Each row comes from the steps of one path. Every step used is in the known rows, and no mark comes twice. Write the path behind each row, first mark first.
Known rows:
kegezun, namul, nolon: [ 18.5   8.2  -6.6 -33.1 -11.5  -3.1 -26.8   6.6 -38.3  -7.5 -24.1 -12.5
 -20.6   0.2 -18.1 -16.2  -2.3   9.0 -22.9  23.6]
fude, namul, govus, nuba: [ 11.7  53.0   4.1   1.3 -13.0 -10.3 -19.4   3.9   1.5 -19.3   0.2 -19.8
  -4.6  -6.2   6.4  76.1 -12.7  43.2  31.0   8.6]
govus, nuba, nolon, namul, kegezun: [ 17.3  14.4   1.9  23.5 -45.2  11.0  -1.9  21.1   5.0 -22.0  31.4 -34.6
  -0.2 -79.1  -5.4 -66.2   1.2   6.4  20.5  23.9]
nolon, namul: [  1.5  -6.7  15.0   9.6 -34.7  26.5  38.2  14.7  10.8 -10.8   7.2 -13.0
   7.5 -45.6 -12.0 -32.7   4.0  21.2  16.4  10.0]
nolon, namul, kegezun, nuba, fude: [ -0.9 -26.8  -0.9 -39.2 -27.3  34.2  41.9   4.0  30.4  -8.7  11.7 -18.4
  24.4 -71.4  -8.2 -40.3 -11.4  19.4   3.7   7.1]
namul, govus, nuba, kegezun: [-22.7  58.0   2.4  16.4 -20.5 -12.3 -36.3  18.3  10.8  34.0   3.5 -31.9
  -7.5   7.1  13.8  21.3  -6.0  43.3  21.2  21.4]
nolon, namul, govus, nuba, kegezun: [-20.1  38.5  15.0  17.8 -35.8   9.2   3.1  23.0  19.2  16.7  22.7 -25.7
  10.2 -37.0  -5.6 -10.5  -0.6  52.6  19.9  13.9]
govus, namul: [-12.4  63.7   7.7   1.1 -10.9  22.1  -7.6   6.6 -10.6 -36.4  -4.7 -10.1
 -14.1   5.6  -8.5  -7.0 -16.7 -13.4  22.8  15.7]
namul, kegezun, nuba: [  4.8 -14.4 -13.6 -48.1  -8.2  11.4  -6.0  11.1  16.0  -4.4  -9.5 -24.5
   4.1 -33.7   3.4 -21.9 -14.3   1.5  -6.2  18.0]
nolon, namul, kegezun, nuba: [  0.2 -24.0   1.5 -35.0 -25.3  29.3  29.8  17.3  23.3 -11.9  13.5 -21.7
  20.3 -69.5 -13.7 -51.9  -7.2  19.5   1.3  10.2]
fude, namul, kegezun, nuba: [ 16.7  -5.8  -5.3 -39.9  -5.0  13.3   6.3   2.9   9.2 -29.4  -4.2 -18.1
   3.3 -18.6 -10.5  34.4 -13.9  15.4   7.7  -2.6]
kegezun, nuba, nolon, namul, govus: [  7.7  18.6  24.3 -14.0 -37.5  36.3  -8.2  13.5  29.6 -25.9  10.0 -30.1
 -14.5 -48.7   2.0 -27.8 -13.8   7.4  33.1  14.3]
nolon, namul, govus, nuba, fude: [ -6.4  33.9   7.0   8.3 -35.9  13.5  14.8   5.5  24.0   5.0  16.5 -21.0
  16.8 -57.1   7.1  -3.9  -9.3  47.1  27.5  17.7]
kegezun, nuba, govus, namul, nolon: [-22.7  14.5   1.3 -36.7  19.4  17.0 -35.9   4.1  -8.0 -12.9 -44.5 -23.8
 -16.5  10.8   5.5 -35.0 -19.0 -19.2   2.6   8.6]
nolon, namul, govus, nuba: [ -4.4  38.0  10.9  10.1 -33.1   8.3   4.2  20.3  16.1   1.9  18.3 -21.3
  12.3 -54.7   2.8 -11.3  -5.5  46.8  22.2  21.0]
nuba, kegezun: [-23.8   2.4   8.1  16.8 -23.5  13.4   6.9  15.1   7.1  26.7  -4.1 -22.5
 -13.4  27.5  -7.9  -2.9   9.3  18.5  11.5   2.6]
fude, namul, nolon: [ 24.9  14.2  -2.2 -21.1  -9.6  -0.2 -16.6  -3.4 -18.3 -33.5 -23.6  -9.8
 -17.1  -8.0  -6.9  65.0  -3.4   4.9  12.2  -8.1]
govus, nuba, nolon, namul: [ 13.4  19.5  11.0  51.4 -44.9  14.9   0.3  16.5   2.9 -20.4  25.0 -31.9
 -12.6 -70.1  -1.1 -60.7   3.1   8.8  30.4  23.6]
nuba, kegezun, namul: [-21.5   0.6   9.0   2.5 -22.9  11.7   6.2  14.1 -11.6  28.0  -5.1 -20.2
 -15.4  39.3 -29.2 -25.7   8.4  32.9 -12.2  13.1]
nuba, nolon, namul: [ 22.8  19.1  25.5  14.1 -55.7  36.6  18.0  15.9  12.1 -39.9  24.7 -21.8
 -10.4 -48.4 -13.1 -38.7   6.5  -5.8  29.8   8.8]

Which path is each row?
[-19.9  42.5  -6.0 -39.9   9.7   7.9 -16.3  12.0  -7.2 -17.3 -22.6 -17.1
  10.4  25.9  -3.3 -38.6 -11.1 -14.0 -11.5   8.7] | nuba, govus, namul, kegezun
[  8.7  31.1   1.8 -19.1 -19.9  11.4  16.1 -24.2  21.1 -11.9  -9.9 -10.0
   2.4   3.6  14.7  83.1 -16.9  34.3  33.3  -2.9] | nuba, fude, namul, govus
[-18.4   2.5  -7.3  24.3 -14.7 -10.7 -29.8  12.1 -26.1  31.1  -3.0 -32.3
 -20.0  -1.3 -14.0 -34.7   6.1  27.7  -9.8  22.3] | govus, nuba, kegezun, namul, nolon
[ 23.8   6.8  -7.5 -32.1 -13.7   3.7  12.0   5.7   1.3 -33.9   1.0 -12.8
   7.8 -12.2 -12.9  47.9  -6.1  16.5   5.7  -2.6] | fude, namul, kegezun
[  4.6  -1.9  -8.8  32.0 -15.1   0.5  11.7 -18.9   2.2  -5.7  -4.4 -22.6
  -5.7 -31.1  14.1  18.3  -9.1  28.3  29.8  11.5] | govus, nuba, fude, namul
[  8.4  -7.2   1.0 -26.8 -34.1  20.9  32.7  20.2  16.3 -13.5  17.7 -14.7
  25.2 -61.3 -16.9 -37.5   0.8  20.1  -0.5   9.2] | nolon, namul, kegezun
[-12.7  46.9  -3.1 -39.2  -4.2  23.3 -15.2   8.6   0.5 -35.5   1.9 -17.5
   0.2 -19.3 -10.2 -27.3 -27.5 -14.3   6.2  16.4] | govus, namul, kegezun, nuba
[ 26.0   2.0   1.7 -34.3 -18.0  17.4  -1.7   5.5  10.8 -43.6   5.2 -21.4
  -2.9 -26.6 -10.2  28.2 -12.6   5.5  15.5  -3.4] | fude, namul, kegezun, nuba, nolon
[  9.5  -9.8  22.6  -0.8 -36.5  41.4   7.3  11.4  19.4 -31.1   7.0 -28.7
 -17.8 -55.6  -4.5 -50.1  -7.7  -1.2  29.9  12.6] | kegezun, nuba, nolon, namul
[ 12.5   1.3   0.3  -5.3 -18.7  18.2  34.9 -27.7  12.1 -15.3 -12.6  -8.9
   0.1  -6.3   7.3  58.5 -11.2  18.3  31.5  -5.0] | nuba, fude, namul
[-28.2  15.1   7.2 -22.7  14.6  24.6 -20.8   4.4   3.3 -12.7 -37.2 -23.0
 -13.7  14.2   3.3 -44.5 -19.0  -9.6  11.2  11.6] | kegezun, nuba, govus, namul
[-17.4  44.1  -2.6 -28.2  13.9   5.8 -38.7   7.1 -24.2 -16.5 -40.8 -15.6
  -7.0  32.0   1.3 -20.4  -8.4 -23.4  -5.6   4.5] | nuba, govus, namul, nolon
[ -0.3  58.6  -3.0   8.7 -17.1 -13.6 -40.2  12.3   7.1  14.5  -2.7 -26.4
  -5.0 -15.7  22.7  25.4 -12.0  37.6  22.9  30.8] | namul, govus, nuba
[  1.4 -25.1   2.9 -15.3  -7.2  27.1  19.8 -24.8  21.8 -12.9 -22.4 -18.1
 -12.1 -19.0  10.2  22.9 -19.9  16.6  30.7   1.3] | kegezun, nuba, fude, namul
[ -2.0  40.2  17.1 -11.4 -36.4  18.8  12.1  19.1  20.6  -5.3  12.7 -14.2
  12.6 -35.6  -2.7   7.1  -5.4  37.4  21.6  11.7] | nolon, namul, govus
[  8.8 -13.3  -6.4 -51.2   6.0   8.4   4.1   3.5   7.8 -24.8 -17.5 -19.4
   9.2   0.8  -6.7  20.1 -11.2  17.0  -1.2  -7.3] | fude, namul, kegezun, nuba, govus
[ 12.4  -2.6  14.9  -1.4 -27.5  28.8 -15.4   6.6  15.1 -23.4  -4.8 -29.9
 -30.4 -29.6   6.4 -33.5 -11.3 -12.2  29.1  17.2] | kegezun, nuba, nolon
[ 14.6  61.1   5.9  -9.4 -28.7  -6.1 -38.3  13.7 -17.8  -5.2   8.8 -25.5
 -17.9  -3.0  -7.0 -13.2 -11.3  37.4   1.9  38.5] | kegezun, namul, govus, nuba, nolon
[ -2.4  54.4   2.6 -36.7 -14.7  29.0 -22.3  11.5   1.9 -47.9  11.7 -22.3
  -6.8 -23.6 -12.5 -37.3 -25.9 -27.7  12.8  16.3] | govus, namul, kegezun, nuba, nolon
[-15.2 -22.5   2.0 -21.6  10.7  15.6 -10.6   5.3  11.0   8.6 -42.8 -27.2
 -12.3  10.4  15.2 -42.6  -7.9   2.5   4.5  13.0] | kegezun, nuba, govus
[ 17.4  -5.9  -5.2 -47.0 -23.5  19.7 -15.0  14.5  18.1 -22.0   5.6 -29.9
  -5.2 -41.2  -0.5 -34.7 -13.0 -10.8   3.5  16.2] | namul, kegezun, nuba, nolon
